In the rows, 128 means zero.
Known rows, with every step that occurs
t/h/f: [143 180 150  90 123 114 128 126 109 132  99 110 117 110 130  91 113 125
 107 103  90 128 136 131 126 159 100  24 116 136 150 133 131 146 127 131
 145]
e/q: [149 119 123 124 131 135 130 135 124 140 165 138 154 139 128 101 126 159
 110 107 120 116 125 119 131 145 144 106 117 128 105 131 123 132 124 135
 149]
h/f/u: [ 95 183 152  74 113  84 125 124 124 123 125 120 149 130 137 101 113 152
 133 139  85 128 111 107 123 126 134 104 120 142 138 135 132 148 126 134
 103]
q/f/h: [ 45 128 175 143 113 102 117 114  87 127 107 132 145 129 146 121 129 152
 131 112  91 132 114  92 136 111 124 104 127 124 125 127 128 159 133 136
 188]
k/v: [131 203 135 141 138 164 134 105 117 124 147 133 124 125 152 137 137 137
 158 117 116 157 127 119 142 143 129 119 126 135 126 124 140 148 130 110
 105]
h/f/z/e/d/k/v: [ 87 204 159  67 109 101 141 152 118 141 134 115 177 141  98 130 116 150
 133 133 118 138 124  69 130 180 121 105  95 140 140 137 137 145 126 136
 136]
d/e/p: [122 123 126 177 129 187 129 128 123 131  47 124 141 151 148  98 153 110
 146 144 116 115 149 135 131 154 132 138 110 117 114 122 153 123 115 127
 148]
r/j: [140 144 124 145 130 125 121 148 147 126 124 143 130 141 139 111 141 149
 111 210 123 136 132  93 131 114 122 178 119 120 136 132 118 136 131 128
 100]
q/f: [ 55 110 161 130 101 110 121 104 117 133 113 126 131 130 138 120 130 149
 130 127  99 131 116  86 134 107 112 105 130 123 123 128 132 154 130 131
 150]
h/t/u/f/z: [ 87 146 174 102 111 128 131 106 127 128 158 120 125 105 131 142 106 157
 104 117 111 121 124 117 137 142  99 152 118 137 149 140 132 151 131 142
 108]
k/d/e/z: [126 133 132 112 124 211 133 137 118 128 129 113 127 143 172 104 152 128
 153 186 110 119 138 159 139 161 124 122  83 133 113 120 162 125 117 110
  61]
f/z/e: [ 64 185 151  98 124 111 135 145 129 137 112 139 177 147  68 139 119 135
 138 114 163 131 139  70 131 164 126 161 123 130 142 133 122 134 128 139
 149]
m/h/t/u: [112 160 140 134 139 123 139 111 114 134 162  93 119 119 154 112 116 131
  88 119 127 160 130  91 128 135 104  69 123 155 139 133 123 130 127 143
 124]
j/r/t/u/f: [125 151 176 134 119 139 134 196 127 128 106 141  98  79 107 188 145 161
 125 105 130 134 136 144 136  90 104 208 113 115 133 129 156 186 131 132
  44]
z/e/q/f/u/t/h: [ 99 173 177  94 125 131 130 149 117 132 111 144 179 148 118  89 123 158
 169 123 116 113 143  97 139 151 113 132 110 126 116 136 112 152 123 144
 132]
u/t/h/f/z/e/p: [114 171 199  88 128 113 134 129 126 124  32 112 157  99 135 129 144 133
 117 123 104 113 146 117 132 160  83 141 103 125 137 134 131 137 124 143
 156]
u/f/q: [ 87 116 199  99 132 120 123 157 106 129 112 127 131 126 119 107 138 167
 152 125 134 110 137 142 136 117 127 214 123 121 122 127 122 150 137 143
 144]
u/f: [ 87 105 183  94 127 123 127 143 129 124 120 116 140 116 132 133 142 151
 150 175 129 122 144 143 135 113 118 213 128 123 129 127 128 140 134 135
 131]
k/d: [132 106 131  76 118 164 133 132 125 121 135 121 122 127 157 107 136 121
 162 173 118 124 124 155 135 145 121 115  93 138 122 123 143 129 129 111
  59]
w/f/z/e/d: [ 33 170 161  92  93 102 134 202 146 123 100 144 161 141  76 138 114 129
 174 119 156 143 142  75 134 153 137 177 112 132 108 137 107 129 127 137
 121]
u/f/z/e/d/k/v: [ 50 150 204  67 128 137 140 152 121 130 120 123 188 138  97 137 141 159
 156 153 159 131 152  98 143 152 119 237 100 122 130 127 128 144 136 140
 139]
m/w/f/u/t: [ 19 169 169 119 130 111 129 142 133 110  86 160 138 129  87 127 140 188
  76 140 136 163 134 116 125 107 136 228 124 149 106 127 137 126 128 158
  80]
q/f/h/t: [ 45 125 179 143 104  99 117 116  88 127 118 125 138 117 153 109 121 154
 125 115  81 128 100  89 135 122 120  79 125 132 129 133 130 160 132 141
 182]
u/t/h/f/z/e: [114 184 199  88 127 113 132 135 118 123  65 107 152  97 135 127 141 143
 116 128 112 113 143 122 132 154  79 137 105 129 141 134 128 142 125 141
 145]
m/h/t/u/f: [ 99 152 159 123 138 121 138 116 115 132 158  88 123 114 157 114 121 140
  94 135 127 158 135  96 130 130 101  98 123 154 140 133 123 135 129 146
 125]
t/h/f/z: [110 195 158  79 121 104 130 118 108 136  94 113 133 112 109  96 112 131
  89  87 103 131 135 106 126 168 102  34 114 136 155 133 132 147 128 134
 160]
d/e/q/f/h: [ 95 145 147 187 122 175 123 135  84 136 131 126 157 156 155  73 145 163
 132 129 108 111 137 121 138 146 132 103 107 124 104 122 145 150 116 131
 171]
e/d: [136  75 129 124 135 134 131 124 137 142 131 137 147 143 127 146 111 130
 121  95 127 130 132 111 130 146 145 126 105 118 112 132 109 119 122 140
 179]
r/t/u/f/z/e/q: [108 168 179 107 135 133 129 134 142 121 166 158 156  96 110 135 132 175
 126 121 130 136 149 101 136 125 117 252 108 109 143 133 130 141 129 138
  58]
k/d/e/q: [137 118 128 110 119 206 134 144 108 128 144 118 137 147 170  71 148 137
 164 179 117 111 135 163 139 163 126 105  79 136 106 120 155 134 119 110
  68]
f/h/t: [114 149 153 145 131 111 123 146  84 120 137 127 138 108 147 111 116 136
 123 111 102 124 106 133 129 149 139  89 121 138 136 136 125 138 130 143
 174]
h/t/u/f: [112 136 168 108 114 134 130 111 127 126 162 118 113 103 144 140 107 154
 115 128 103 119 124 135 137 135  97 143 119 136 146 140 131 150 130 140
  98]
b/v: [119 152 146  98 126 130 128 101 119 130 159 114 125 130 128 130 118 128
 132 124  91 132 143 151 128 139 125 122 126 144 113 121 122 175 127 106
 116]
j/r/t/h/f/z: [124 175 171 123 112 119 135 206 115 135  79 130 105  72  93 147 140 150
 105  88 123 137 123 118 127 119 108 118 109 123 139 132 159 184 129 133
  77]
r/t/h/f/z: [129 176 162 105 126 110 126 136 128 123 124 133 133  72 120  81 130 145
 101 111 106 144 127  96 121 144 118 116 109 119 154 135 140 133 128 132
  87]
j/r/t: [139 140 155 148 116 133 133 212 126 131  97 138  98  79 106 162 149 147
 128 112 133 136 120 134 129  97 121 163 116 118 124 129 158 173 128 129
  58]
j/r/t/u: [139 159 158 145 120 141 134 190 126 130 108 145  93  84 104 186 141 154
 118  91 129 136 131 138 133  94 108 180 112 116 132 128 156 181 129 130
  44]
d/e/q: [136 145 124 177 129 189 129 141 103 137 140 124 150 155 148  76 145 152
 132 136 126 109 144 139 134 154 135 114 107 126 106 123 146 137 114 127
 141]

Rows
[ 87 195 152  75 107  78 134 156 126 145 137 120 173 137  92 124 110 158
 127 136 111 127 122  71 127 174 124  97 115 141 141 141 130 148 123 142
 150] | h/f/z/e/q
[ 77 145 146 173 114 174 126 124  98 142 129 124 162 159 139  74 145 166
 120 126 121 112 137  99 137 149 127 111 107 124 107 123 148 151 116 131
 163] | d/e/q/f/z
[109 142 175 110 116 131 127 118 116 128 158 123 109 108 137 126 105 161
 115 104 105 113 121 134 137 137 102 145 115 135 142 140 127 156 132 144
 103] | h/t/u/f/q
[140 127 138  93 132 152 142 177 125 136 126 136 175 164  99 123 118 120
 174 135 155 122 149 113 134 168 125 151  88 121 118 134 113 117 124 141
 128] | z/e/d/k
[136 161 191 101 128 118 130 125 117 120  70 103 133  89 159 123 144 142
 107 128  99 112 138 143 130 139  80 123 107 128 136 131 131 141 125 136
 139] | u/t/h/f
[142  71 131 101 132 157 141 137 119 136 135 125 164 152 123 120 127 129
 106 104 144 122 131 117 129 149 136 137  73 117 107 126 122 108 128 138
 150] | e/d/k
[ 43 154 143 135 126 113 130 155 133 121 106 158 120 130  75 137 134 175
  74 143 141 168 137 118 124 121 135 188 129 150 110 127 139 123 127 155
  96] | m/w/f
[101 154 172 102 134 142 129  96 129 123 144 134 126 129 128 182 121 157
 122 117 121 125 161 149 143 111  95 221 121 119 145 126 126 154 133 132
 100] | t/u/f
[115 170 156 143 135 119 124 126  84 119 147 133 134 113 146 136 107 143
 112  89  98 124 116 137 134 146 126 106 117 136 143 135 124 145 130 142
 160] | f/h/t/u
[ 78 120 201 107 129 112 123 158  98 118 125 115 147 103 147 121 133 157
 146 163 110 118 128 147 136 129 127 185 123 130 134 133 126 147 135 145
 163] | u/f/h/t
[140 174 135 105 128 184 147 129  95 116 147 115 148 138 140  97 158 133
 128 133 145 138 127 133 137 143 116 136  81 130 120 116 154 126 138 112
  68] | d/k/v
[ 65 121 155 119 110 114 127 111 116 147 149 138 173 143 116 101 126 180
  94  92 112 120 116  63 135 140 135 103 117 125 106 131 126 153 127 139
 181] | e/q/f/z
[ 92 166 183 110 142 136 126 103 108 118 140 138 136 129 132 184 120 160
 121 104 116 127 159 153 144 115 103 219 119 121 146 124 122 157 135 136
 126] | t/u/f/h
[106 173 161 116 119 128 130 154 109 138 152 147 167 149 114 115 106 160
 167 118 109 117 136  96 142 161 117 114 114 131 122 140 114 155 124 146
 143] | z/e/q/f/h/t/u
[ 38 185 159  93  91 103 134 208 143 121 113 145 163 139  76 122 120 139
 172 124 153 138 140  79 135 153 136 171 117 136 106 137 111 134 128 135
 110] | w/f/z/e/q
[134 166 198 104 130 116 128 132 106 122  67 108 129  94 151 110 142 149
 108 105 101 107 135 142 131 140  84 125 104 126 132 131 128 146 126 141
 145] | u/t/h/f/q
[ 73 180 149  96 125 114 136 148 128 143 131 144 190 153  68 125 118 150
 129 103 159 125 137  65 133 173 135 151 117 129 130 134 120 136 126 142
 161] | f/z/e/q
[ 22 131 198 107 106 107 118  83 116 116  84 130 157 128 156 107 138 167
 133 122  93 123 113  83 135  86 113 163 121 122 117 126 128 161 131 136
 126] | q/f/u/t
[ 76 160 160 120  99 107 123 206 119 116 102 143 111 132 104  97 122 139
 175  93 137 129 126 121 132 125 140 156 117 133  96 133 111 137 132 134
 101] | w/f/q
[ 36 178 158 140 131 112 129 149 112 117 117 162 122 124  84 146 122 184
  63 120 126 167 133 124 128 129 131 182 124 153 119 131 137 133 129 161
 109] | m/w/f/h/t/u
[ 90 173 188  88 140 129 125  93 118 105  72 132 160 120 151  91 137 147
 123  98 114 117 132 130 131 109 119 176 112 126 127 125 121 141 130 136
 102] | f/u/t/h
[130 176 172 117 116 124 132 201 115 127  79 134 103  75 108 131 139 151
 120  92 112 136 121 131 127 105 114 123 109 123 135 131 157 185 129 132
  55] | j/r/t/h/f/u
[152 150 151 128 137 136 125 135 129 118 124 141 121  74 132  78 136 134
 113 107 116 141 133 119 124 131 120 131 113 112 145 130 135 124 128 128
  76] | r/t/h
[ 45 138 182 142 106 105 118 102  86 126 125 130 135 119 151 126 115 159
 117 102  78 128 108  92 138 119 111  90 122 130 134 133 128 166 132 140
 171] | q/f/h/t/u
[137 145 186 116 138 138 130 117 118 117  68 112 132  94 155 125 150 134
 107 116 117 114 144 149 133 133  84 146 110 122 130 126 128 132 127 134
 139] | u/t/h
[120 180 197  87 128 116 134 137 117 127  78 112 161 101 135 118 141 154
 110 120 109 109 142 119 133 159  84 130 101 129 133 135 127 145 123 143
 153] | u/t/h/f/z/e/q
[117 204 160  73 122 107 133 135 108 141 105 119 149 123 100  87 109 140
 104  89 105 126 141 100 129 182 105  34 110 136 149 136 127 150 126 138
 162] | t/h/f/z/e/q
[118 166 130 181 136 197 128 131 118 137 118 119 135 151 148 123 151 138
 115 147 118 120 147 135 134 150 132 139 114 121 115 123 155 123 111 128
 130] | d/e/z
[119 161 183 140 125 135 132 201 112 125 103 144 105  79 109 188 145 163
 125  98 125 134 135 148 136  92 111 207 110 115 134 128 154 188 132 134
  62] | j/r/t/u/f/h
[ 49 179 186  85 101 113 126 170 136  95  70 136 142 116 135  98 133 138
 167 121 122 131 136 124 134 108 125 188 112 134 104 130 113 135 131 131
  69] | w/f/u/t/h
[ 90 142 177  95 115 130 133 119 131 134 157 127 139 117 120 149  96 156
 122 112 116 121 131 108 139 156 102 156 109 134 145 143 121 149 128 149
 121] | h/t/u/f/z/e/d
[ 44 171 157  92  97 109 125 172 141 100 101 143 139 133 120 100 123 134
 177 127 127 140 128 113 132 106 147 179 122 136 103 132 113 133 131 128
  63] | w/f/u
[ 92 180 175  74 114  84 125 123 126 118 106 113 156 117 152 112 127 160
 130 148  84 121 113 114 124 122 121 138 114 139 134 135 132 149 125 138
 103] | h/f/u/t
[ 91 131 161 134 116 121 123 112  95 139 167 141 158 134 144 105 116 183
 101  84  85 117 114  94 139 139 129  83 112 128 111 134 123 161 127 143
 177] | e/q/f/h/t/u
[ 15 129 179  98  99 111 132 120 112 141 105 131 180 153  95 121 125 153
 127 111 133 131 125  43 136 140 112 134 103 121 125 129 128 149 132 141
 168] | q/f/z/e/d/k
[109 169 138 116 135  88 137 139 114 138 140  82 134 126 150 104 128 132
 103 155 118 164 129  82 121 135 118  53 126 157 136 131 127 129 125 140
 146] | m/h/f
[ 94 162 172  99 121 126 130 154 124 131 123 145 183 152 118 101 125 162
 178 136 120 113 138  92 139 144 121 155 114 126 111 136 114 149 123 144
 127] | z/e/q/f/u/t
[110 152 150 112 119 127 131 165 123 141 140 144 168 156 107 106 118 152
 176 138 123 118 139  91 138 155 123 120 118 127 114 137 117 148 123 140
 138] | z/e/q/f
[140 154 141  98 135 165 144 169 121 135 134 138 173 163 108 127 121 123
 183 133 151 133 148 109 139 173 126 150  87 124 118 132 117 124 125 136
 120] | z/e/d/k/v
[ 89 157 168 162 122 184 124 116  92 130 104 122 160 149 162  55 150 168
 126 121 105 105 143 122 139 140 117 115 100 122 104 122 145 154 116 132
 146] | d/e/q/f/u/t/h
[ 51 141 198  72 125 114 133 159 129 134 121 127 184 133  90 131 135 167
 151 156 151 120 150 100 139 146 123 228 121 124 130 131 122 146 133 145
 154] | u/f/z/e/q
[143 189 161  92 126 111 125 133  92 136  94 118 111 117 119  71 110 136
 107  68  95 120 132 131 126 160 105  25 112 134 145 133 128 153 129 136
 153] | t/h/f/q
